Each row was made from one path, in order. Every step used is in the known rows, and no mark comes twice. Write each row's path.
In the rows, zero is written as 128.
Known rows:
melo > kapuf > toval > folat > fomib: [127 169 142 149 133  86 160 147 180 108 161 189  82 166 115 133 139 149
 127  98  91 173 100 102 132 153  79 120 160 187 113  88 153 147 135  87
  96 125 114]
kapuf > sadiz > fuzonop > fomib > folat > melo: [126  65 144 153 154 129  86 137 126 175 165  53 170  88  75 117  47 133
 144 142 111 113  98 128 120 155 153 114 154 102 119 143 126 117 124 150
 155 142 175]
fipo > kapuf > sadiz > folat > fomib: [163 189 139 194 153  95 175 203 125 106  43 132 159 125 118 142 135 127
 112  92 148 143 163 183 167 178 174 168 117 120 112 133 199 160 174  89
 159 160 150]
folat > melo: [132 108 131 122 108 139 136  96 115 167 137 121  81 137 171  96 190 153
  86 147 136 172 126 108 123  98 185 117 119 131 112 173 144 115 127 149
 127 134 149]
fuzonop > sadiz: [107 154 122  81  95 148 134 111 113 128 129 159 111 109 182 153 157 111
 128 127 120 136 205 123 122  78 118 126 115 152 171 132 133 153  89 133
 120 136 109]
folat > kegeki: [159 156 130  99  79 136 138  90  94 164 112 151  96 130 164  71 182 115
 143 137 136 135 171 115 147  58 110 111 129 147 164 119 109 159 124 146
 126 101 135]
kegeki > folat > sadiz > fuzonop > fomib: [ 93  86  42 157 135 124 111 141  97 159 184  75 164 114 134 141  82  34
 138 171  98 146 100 129 139 126 143 121 142 116 136  96  50  92 135 172
 129  88  78]
fomib > fuzonop > sadiz: [ 88 137 140  62 108 177  92 113 115 146 123 146 118  92 169 150 101 117
 155 119 163 123 206  91  97  74  91 109  83 130 191 148 118 149 122 156
  86 148  93]
fuzonop > fomib: [120 137  87 112  96 125 121 103  88 139 121 108 130  82 195 128 159 125
 124 123  91 143 159  88 134  92 116 125 148 110 185 129 100 124 117 168
 138 106 137]
folat > fomib: [147 176 125 147 123 130 122 132 116 133  83 143 126 126 187 119 151 123
 111 109 104 170 162 129 137 121 128 119 109 145 128 102 128 145 142 142
 121 117 139]
toval > folat: [121 130 103  82 155 119 149  96 133 119 142 149  81 133 159 137 178 121
 113 117 110 133 129 114 129  79 121 172 122 148 130 120 115 115 131 182
 166 116  92]
melo > kapuf > sadiz: [145 126 161 106 132 101 181  89 127 147 150 183  93  97 121 153 163 169
 160 118 137 138 165 114 135 112  95 158 122 135 135 149 139 175  90  97
 129 127 124]
sadiz > fuzonop > fomib > folat: [109 142 109 136 139 135  95 131 129  98 137  85 183 100 145 119  69 115
 125 137 108  87  84 111 113 131 112 124 161  96 163 114  62  92 137 179
 146  72 134]
luzaz > sadiz: [147 125 118 115 132 130 132 102 131 148 112 142 105 129 153 140 174 145
 102 128 127 120 171 108 161 116 146 123  91 133 153 103 137 152  89 135
 153 109 124]
kapuf > melo: [106  96  81 135 131 119 166  86  91 158 137 114  89  89 172 101 177 143
 111 149 142 144 167  72 136  88 177 129 138 139 148 160 103 122 134 136
 128 131 123]
kegeki > folat > fomib > fuzonop > sadiz > luzaz: [104 132  63 125 129 192  52 158  83  77 113 157 152 122 161 169  68  61
 154 123 124 134 161 175 130 159  90 112  72 117 138  59 136 119 187 128
 108 149  41]
fipo > kapuf > sadiz > fuzonop > fomib > folat > melo: [117  84 136 157 162 118 144 176 122 141 131  64 159 114  93 134  70 155
 146 133 146 114  86 139 106 171 193 117 177 110 130 152 156 118 151 108
 157 153 152]
fipo > kapuf: [112 156  99 113 107 125 196 114 108  99  97 164  81 149 202 143 215 168
 116 113 158 128 137 116 121 101 171 142 137 118 170 152 160 132 143 119
 144 108  99]
kegeki > folat > fomib > fuzonop > sadiz: [118 157 100 110 142 184  74 128  97 127 112 136 160 120 180 164  69  75
 143 120 129 160 182 152  99 131  98 123  88 126 165  95 125 141 143 143
  89 148  70]
sadiz > fuzonop: [ 87 122 123 142 129 149 131 114 122 121 146 145 120 130 150  95 126 128
 130 143 135 123 100  95 144 108 158 133 120 125 162 133  89  84 143 167
 130  93  98]
fomib > folat > kegeki: [168 190 135  88 107 141 134  97 126 145 108 138 142 141 142 100 141 133
 136 114 152  93 139 139 125  75  87 125 141 120 132 116  98 175 121 133
 143  84 158]
toval > kapuf > melo: [ 83  99  59 115 131  99 209 104 112 152 130 124  76 103 149 102 169 140
 116 131 124 129 148  26 114 112 142 134 130 155 162 118 128  85 145  97
 119 121 105]
sadiz > folat > melo: [144 128 137 155 119 122 128 136 135 129 116 104 111 150 121  87 168 114
  74 155 140 156  95 145 141 130 198 142 123 118  84 189 160  87 145 156
 149 151 155]
fipo > kapuf > sadiz > fuzonop > fomib > folat: [107 128 113 144 156 117 155 168 127 121 116  97 176  97 107 160  73 159
 165 114 142  80 113 138 118 149 141 138 164 103 174 123 127 145 145 120
 163 123 120]
fipo > kapuf > toval > folat > melo: [ 93 108 119 144 118  88 210 160 159 158 161 140  22 195 131 123 201 177
  99 125 149 161  88  99 121 140 199 128 163 185 132 163 191 122 170  98
 126 144 115]
luzaz > sadiz > fuzonop > fomib > folat > melo > kapuf: [171  61 149 140 143 126  68 140 157 106 165  85 155 148  74 127  77 160
 130 152  91 119  48 126 123 192 133  98 165 122  83 118 146  86  76  99
 133 120 155]
melo > kapuf: [136 156 141  98 105 118 163  77 123  96 130 190  85 129 168 139 190 156
 131 131 121 144 128 106 109 101 100 153 131 126 136 150 120 128  99 122
 113 101 107]
melo > kapuf > fipo: [111 143 160  79  84 129 209  77 122 126 111 183  98 138 165 137 214 203
 148  84 127 127 165 126  76  86  83 150 141 132 144 125  79 143 114  82
 106 132 133]
fipo > kapuf > toval > folat: [ 75 148  98 124 130  85 229 148 159 137 140 169  48 177 148 145 188 164
 124 109 150 130 106  98 131 124 145 156 161 170 173 126 157 152 161 106
 146 117  98]
fomib > fuzonop > sadiz > folat > melo > kapuf: [118 124 177 102 112 148  88 139 146  99 138 148 113 152 104 110 105 123
 127 146 163 146 123 143  88 144 127 120  92 122  99 198 174  95 125 121
  74 205 110]
folat > fomib > fuzonop > sadiz: [107 166 141 109 122 183  67 150 113 136  80 138 147  99 168 141  76 103
 143  96 128 165 220 121 104 114  89  85  73 144 168 107 137 153 135 145
  68 165 103]
sadiz > fuzonop > fomib > folat > melo > kapuf: [126  97 143 134 125 126  95 115 138  97 166 102 150 143 108 110  84 150
 139 153  95 130  32 126  82 158 121 107 185 104  89 148 117  61 109 123
 107 112 142]
folat > fomib > fuzonop > sadiz > luzaz: [115 145 106 128 100 190  47 186 103  79  88 153 137 109 161 145  85  76
 159 102 129 131 189 150 142 135  79  79  63 127 151  74 149 134 172 123
  92 169  79]
folat > melo > kapuf: [148 110 144 114  97 118 152  84 132 129 156 163  67 155 158 118 203 172
 112 155 126 179  98 109 107 118 147 134 136 138  93 182 163 106  96 110
 107 135 131]
fuzonop > fomib > folat > sadiz: [134 140  69 108 109 114 128 123 134 153 128  73 168 117 131 172 107 109
 117  98 117 102 145 134 111 101  79 109 129  99 111 123  86 175 104 149
 130  97 160]

Which path is each row?
[ 78 114 102  88 101 180  82 140 102  95 115 167 105 118 160 141 120  88
 163 130 152  97 182 114 131 101  90 106  58 115 170 111 124 130 158 141
 104 158  65] : fomib > fuzonop > sadiz > luzaz
[162 121 132 125 130 150  62 150 129 140 124  83 194 131  93  85  64  91
 147 137 102  74 120 135 162 135 101  75 156 125 161  60  83 133 103 139
 158  82 152] : luzaz > sadiz > fuzonop > fomib > folat > kegeki
[139 185 134 159 152 143  70 152 136 101  59 121 158 135 129  95  81 114
 106  96 148 123 124 140 138 148 118 119  68 107 121 134 131 112 188 177
 100 158 130] : sadiz > folat > fomib > fuzonop
[147 190 150  96  91 135 111 151 115 125 107 149 144 130 123  87 142  47
 131 158 136 116 191 157 163  84 112 130 138 160 144 113 133 145 112 119
 121 138 130] : fuzonop > sadiz > folat > kegeki
[158 145 125 138 146 125 117 136 140 110  91 133 132 140 108 120 157 121
  83 139 136 100 138 137 182 143 152 147  86 120 119 113 150 116 109 148
 173 121 143] : luzaz > sadiz > folat
[109 180 108 171 142  93 196 188 155 124 109 158  74 172 147 140 157 154
 119  84 122 159 124 125 128 152 154 128 162 181 149  89 181 151 183  81
 126 138 113] : fipo > kapuf > toval > folat > fomib
[125 115  52 120 114 119 118 155 120 103 130  98 157 129 118 174 118  82
 129 103 124  69 117 153 138 121  76 106 118  77  91  89  93 158 136 132
 154 101 140] : fuzonop > fomib > folat > sadiz > luzaz
[126  33 118 169 151 117 114 112 100 156 209 108 137  97  95 134  92 107
 152 195  89 172  77 127 120 173 164 146 174 130 111 142 115  78 122 130
 125 135 104] : kegeki > folat > melo > kapuf > sadiz > fuzonop > fomib
[103 138 179 154  76 108 144 146 174 127 179 157  89 170  81 105 139 115
 117 166 138 167 101 119 124 154 136 109 152 168  99 187 196 121  98  55
  59 175 165] : fuzonop > sadiz > folat > melo > kapuf > toval
[126 145 127 116 138 111 215 135 109 152  99 161  91 111 159 167 179 173
 149 106 170 125 178 128 139 109 157 152 117 128 172 151 171 187 137 105
 137 131 112] : fipo > kapuf > sadiz
[157 192 128 178 136 120 114 165 129  92  70 124 166 141 139 113 131  99
  83 117 104 141 130 150 159 153 145 143 105 119 101 112 143 119 161 144
 136 131 158] : sadiz > folat > fomib
[123 127  58 124 127 127 168  98 114 171 152 130 113 142 153 166 165  77
 111 138 140 145 141 143 132  99 122 148 104 126  99 121  86 146 132 154
 123  87  81] : kegeki > folat > sadiz
[130  88 144 105 110 136 203  63 105 145 156 144  90 164 148 134 215 187
 123 129 126 169 106 168  59 118 130 162 155 122  93 154 105 111 135  85
 109 137 113] : kegeki > folat > melo > kapuf > fipo
[101 108 100 152 114 134 101 129  96 116 145  98 143  93 173 102 105  98
 135 143  91 137 114  93 139 117 147 115 154 117 188 122  71  73 136 188
 137 108 117] : sadiz > fuzonop > fomib
[147 156 123 123 113 141  73 132 107 136 117  89 189 118 122  68  62  91
 145 146 103  83  96 120 129 102 102 101 180 121 163  83  65 110 135 155
 146  91 148] : sadiz > fuzonop > fomib > folat > kegeki
[126 133  68 122 127 131 134 140 144  95 128 127 133 154  99 172 136  98
 127 106 155  70 101 170 143 120  78 121  88  96  61  90 104 175 147 114
 155  92 122] : fomib > folat > sadiz > luzaz
[120 128 141 140  82  96 135 116 168 145 170 116 119 151 109 133 119 183
 120 134 130 143  61  78  79 147 109  86 203 125 113 162 146 141  87  74
  89 124 191] : fuzonop > fomib > folat > melo > kapuf > toval
[129 108 122 133 165 143  63 139 137 116 133  74 192 119 104 136  63 123
 116 136 104  62 102 111 144 149 123 100 136 113 145  71  97 115 101 154
 167  88 143] : luzaz > sadiz > fuzonop > fomib > folat
[ 99 115 139 152 150 118 186 155 119 134 124 152 107 110 123 134 134 149
 164 129 159 119 132 121 162 131 189 151 130 129 178 134 137 144 155 122
 151 122  98] : fipo > kapuf > sadiz > fuzonop
[170  96 142 159 134 122 100 142 150 138 119  98 122 162  90  99 173 123
  65 154 141 135 112 142 178 155 200 132  88 127  75 151 183 110 126 139
 161 146 173] : luzaz > sadiz > folat > melo
[127 119 148 127 157 114 116 115 138 121 155 124 185  79  71 154  48 144
 186 124 109  90  95 121 113 153  74 145 165 102 133 115 103 132 106 117
 132 110 137] : melo > kapuf > sadiz > fuzonop > fomib > folat
[198 150 148 129 130 136 102 148 127 137  90 122 137 148  88  77 163  79
 104 153 131  87 162 137 210 118 134 121 111 143 123  94 140 156 122 130
 157 123 156] : luzaz > sadiz > folat > kegeki
[ 93 169 135  98 129 167  79 135 122 109  98 130 148 115 129 129  86  89
 123 122 165 106 166 125 124 113 108 129  74 117 164 159 127 122 142 170
 109 166 112] : fomib > fuzonop > sadiz > folat
[124  93 135 143 147 142 104 132 135 129 137 130 126 130 116 110 123 121
 121 145 120 110 121 105 182 125 163 111  89 138 145  95 106 108 114 156
 146  99 109] : luzaz > sadiz > fuzonop
[160 105 183 101 146 111 156  90 151 148 151 139 111 124  79 161 134 196
 139 118 151 128 108 148  93 140 108 143 132 112  66 179 170 172  87  84
 125 137 167] : fomib > folat > melo > kapuf > sadiz
[113 109 130 128 159 115 111 133 134 147 144  91 192  68  84 147  36 125
 158 126 118  90 123 120 132 134 108 141 155 102 162 107  77 134 127 153
 155 106 153] : kapuf > sadiz > fuzonop > fomib > folat
[103 134 114 131 155 132 126 124 164 142 138 109 153 155  82 137  76 110
 130 113 152  86  86 145 119 111 119 120  97 110  94 121  72 139 126 150
 116  75 125] : fomib > folat > sadiz > fuzonop
[157  67 136 124 150 111 171  72 114 161 182 153  94 125 118 152 160 140
 137 159 138 165 113 152 115 146 148 168 141 134  80 164 159 131 110 102
 136 132 111] : kegeki > folat > melo > kapuf > sadiz
[104  86 174 117 105 142 138 124 129 115 141  95 165 142  99 111 117 194
 147 115 102 116  65 150  54 142 109 113 192 116  99 134  71  84 131  89
 100 151 168] : sadiz > fuzonop > fomib > folat > melo > kapuf > fipo
[138  89 200 136 166 119 133 116 165 141 174 132 132 131  36 128  79 176
 160 147 148 126  63 147 105 158 133 147 131 114  67 161 138 122 111 102
 120 129 145] : fomib > folat > melo > kapuf > sadiz > fuzonop
[167  93 189 125 112 122 159 134 158 121 106 113 113 168  65  98 212 183
 102 117 130 120 117 172 126 150 148 136 120 130  65 136 154 113 101  67
 126 169 172] : luzaz > sadiz > folat > melo > kapuf > fipo
[156 163 161 168 172 123  83 161 135 151  68 116 172 102  83 115  51 113
 127  96 150 130 178 142 152 154 115 140  56 112 124 140 152 157 183 159
 114 175 146] : kapuf > sadiz > folat > fomib > fuzonop
[136 194 141 152 127 140  82 187 124  89  87 130 180 123 151 135 114  60
 102 117  93 150 181 176 155 136 131 122 113 147 114 105 163 132 122 115
 128 159 144] : fuzonop > sadiz > folat > fomib
[151  94 142  97 148 102 148  99 151 110 183 162  52 169 135 113 198 154
 123 131 103 171  85 127  98 129 130 171 147 155  67 155 157  84 118 133
 143 150  97] : toval > folat > melo > kapuf
[170  92 154 103 131 108 126 103 139 161 156 108 150 100  96 162 106 174
 142 129 116 140 123 127  86 157 100 125 171 115  92 156 159 160  86  94
 132 154 179] : fuzonop > fomib > folat > melo > kapuf > sadiz
[172 170 170 172 150 100 134 157 145 104  88 165 157 109  84 141 117 118
 134 114 110 155 139 168 158 173 112 158 115 124  80 121 182 157 125  94
 118 158 158] : melo > kapuf > sadiz > folat > fomib
